In the rows, 128 means zero.
Known rows, with every way that one mark hangs from another:
(fuvinaf kamo podita): [121 149 120 136 102 133 128 107 140 176 145 146 138 151 149 108 131 122
 117 116 126 135 122 103]
(gobep podita): [154 155 104 114 121 167 114 145 142  88 136 126 124  87  90 141 148 158
  85 135 123 109 123 138]
(gobep (kamo fuvinaf) podita): [131 164 123 103 128 146 124 145 134  70 136 135 137  61  93 153 145 130
  77 136 128 113  91 145]
(kipug (fuvinaf podita)): [130 153 109 108 110 140 114 125 152 121 116 101 131 113 113 144 139 139
 138 126 138 165 137 111]
(gobep (kamo (fuvinaf (sivab kabag))) podita): [144 156 130  93 141 149 126 134 138  67 130 141 145  69 102 155 122 136
  94 142 130  99 102 153]
(fuvinaf kamo kipug sivab): [109 113 129 144 125 111 128 103 125 171 158 161 133 156 146  75 116 116
 128 131 142 130 130 140]
(gobep (kamo (fuvinaf kipug sivab)) podita): [125 152 131 110 132 136 127 133 127  82 142 148 140  68 114 135 129 117
  91 142 137 112  91 159]
(kipug (fuvinaf kamo (sivab kabag))): [129 126 117  99 130 135 112 111 150 111 114 122 136 133 107 119 114 147
 149 128 141 150 156 120]
(fuvinaf kamo kipug podita): [ 84 129 121 151 103 111 132 102 124 203 148 156 129 158 172  79 134 110
 126 115 144 142 112 112]
(kabag sivab): [156 152 100 111 135 151  97 149 131 106 152 102 125  94  91 163 185 203
 118 145 121 135 135  88]
(kipug (fuvinaf (kamo (gobep podita)) sivab)): [128 129 123 114 120 122 114 123 130  83 121 128 129 122 107 116 113 120
 133 129 131 155 146 120]
(sivab kabag): [161 130 104  95 149 165 121 143 155 119 108  97 126 135  86 170 139 203
 128 129 127  98 150 125]
(fuvinaf (kamo gobep) kipug podita sivab): [109 115 143 157 116  94 145  96 106 175 143 164 135 175 189  82  88  84
 144 125 131 128 124 125]
(kamo (fuvinaf podita)): [137 130 141 136 123 135 129 151 142 135 107 106 123 117 121 154 151 100
 129 119 121 130 121 132]
(kamo (fuvinaf (sivab (kabag kemu))) gobep): [162  95 156 129 162 126 142 167 114  71  92  89 114 128 101 182 121 129
 148 126 100 110 146 135]
(kemu kabag): [165 148 116 127 135 165 121 143 143 148 116 105 119 131  75 157 159 152
 125 134  92 117 172 151]
(kipug (fuvinaf kamo)): [110 137 108 113 112 130 108 128 146 115 125 114 125 121  94 119 147 140
 126 121 139 170 140 108]
(kipug (fuvinaf kamo podita (sivab kabag))): [127 135 123 104 121 133 118  95 150 131 111 131 143 139 140 115 103 133
 160 126 142 151 151 114]
(kamo (fuvinaf kipug podita) gobep): [116  99 151 155 130  95 145 168 103 117  95 101 105 135 133 153 138  79
 138 113 116 128 116 129]
(kipug fuvinaf): [131 144 103 105 119 142 107 141 152 100 119  93 123 107  81 149 152 153
 128 129 137 165 142 118]
(sivab (kabag kemu)): [159 132 105  97 159 183 126 137 148 115 126  88 124 120  91 182 152 237
 132 132 116 113 151 111]
(fuvinaf (kamo gobep) kipug podita): [ 87 117 127 158 107  94 141 116 104 178 138 147 121 169 171  92 123  99
 127 112 132 138 113 106]
(fuvinaf kamo kipug podita sivab): [106 127 137 151 111 110 136  81 125 201 153 174 143 166 191  69  99  94
 142 128 142 132 123 130]
(kabag kemu sivab): [154 155 100 116 150 175 105 140 122 100 177  90 123  74 100 182 203 252
 124 151 106 157 137  67]

Rows:
[127 115 152 145 130 117 135 132 131 152 112 125 127 125 150 127 128  82
 148 125 133 128 120 151]	(kamo (fuvinaf kipug podita sivab))
[127 129 118 134 117 126 125 144 115 104 137 135 118 135 104 120 134 130
  93 118 114 121 127 113]	(fuvinaf (kamo (gobep podita)))
[124 149 137 118 130 120 138 125 136 134 143 133 145 107 131 145 127 112
 116 137 135 128  97 142]	(gobep (kamo (fuvinaf kipug podita sivab)))
[ 90 108 119 150 118 103 129 138 100 130 141 146 110 143 128  91 138 118
 103 116 132 129 117 121]	(fuvinaf (kamo (gobep podita)) kipug)
[131  97 162 153 137  95 147 154 103 116  98 113 116 140 147 145 112  68
 151 122 115 122 123 141]	(kamo (fuvinaf kipug podita sivab) gobep)
[ 90 104 120 152 120  97 132 138 105 148 143 134 110 159 125  97 141 122
 112 114 131 136 121 117]	(fuvinaf (kamo gobep) kipug)
[129 106 152 133 142 123 136 130 134 148  98 123 128 132 149 135 120 101
 159 125 136 116 130 151]	(kamo (fuvinaf kipug podita (sivab kabag)))
[110 114 135 134 129 119 138  78 129 196 134 169 144 175 191  79  88 122
 159 126 147 114 135 131]	(fuvinaf kamo kipug podita (sivab kabag))
[143 111 144 136 136 123 132 186 108  52  92 100 104 100  89 167 143  97
 108 119 104 111 122 137]	(kamo fuvinaf (gobep podita))
[112 106 135 148 126 103 132 117 101 127 146 163 124 149 146  81 102 102
 120 130 131 117 127 141]	(fuvinaf (kamo (gobep podita)) kipug sivab)
[137 138 130 140 122 128 135 100 134 179 144 143 141 145 174 110 105 116
 145 140 139 122 126 145]	(fuvinaf kipug podita sivab)
[148 144 119  98 132 154 120 105 153 114 114 106 141 118 128 150 113 165
 163 136 135 153 153 118]	(kipug (fuvinaf podita (sivab (kabag kemu))))
[115 143 126 115 132 120 131 145 135 121 142 117 133 100  99 155 153 130
 101 130 135 133  95 136]	(gobep (kamo (fuvinaf kipug)))
[146 135 135 121 135 154 137  78 140 167 140 153 152 157 172 116  94 158
 151 131 122 116 146 111]	(fuvinaf kamo podita (sivab (kabag kemu)))
[113 101 135 150 128  95 136 118 105 145 147 152 123 166 143  89 105 106
 130 129 129 126 132 134]	(fuvinaf (kamo gobep) kipug sivab)
[117  97 145 147 136 108 134 182  97  69  96 107  99 106 106 147 145  88
 116 117 117 117 114 145]	(kamo (fuvinaf kipug) (gobep podita))
[132  95 156 146 142 107 137 168  97  68  99 120 109 110 118 140 119  80
 126 128 116 109 123 157]	(kamo (fuvinaf kipug sivab) (gobep podita))
[142 146 135 135 111 132 132  87 140 175 148 163 152 158 169  96  95 108
 132 130 125 124 133 122]	(fuvinaf kamo podita sivab)
[141 125 129 123 138 136 138  96 140 175 123 139 142 153 173 120  94 142
 161 139 144 104 138 144]	(fuvinaf kipug podita (sivab kabag))
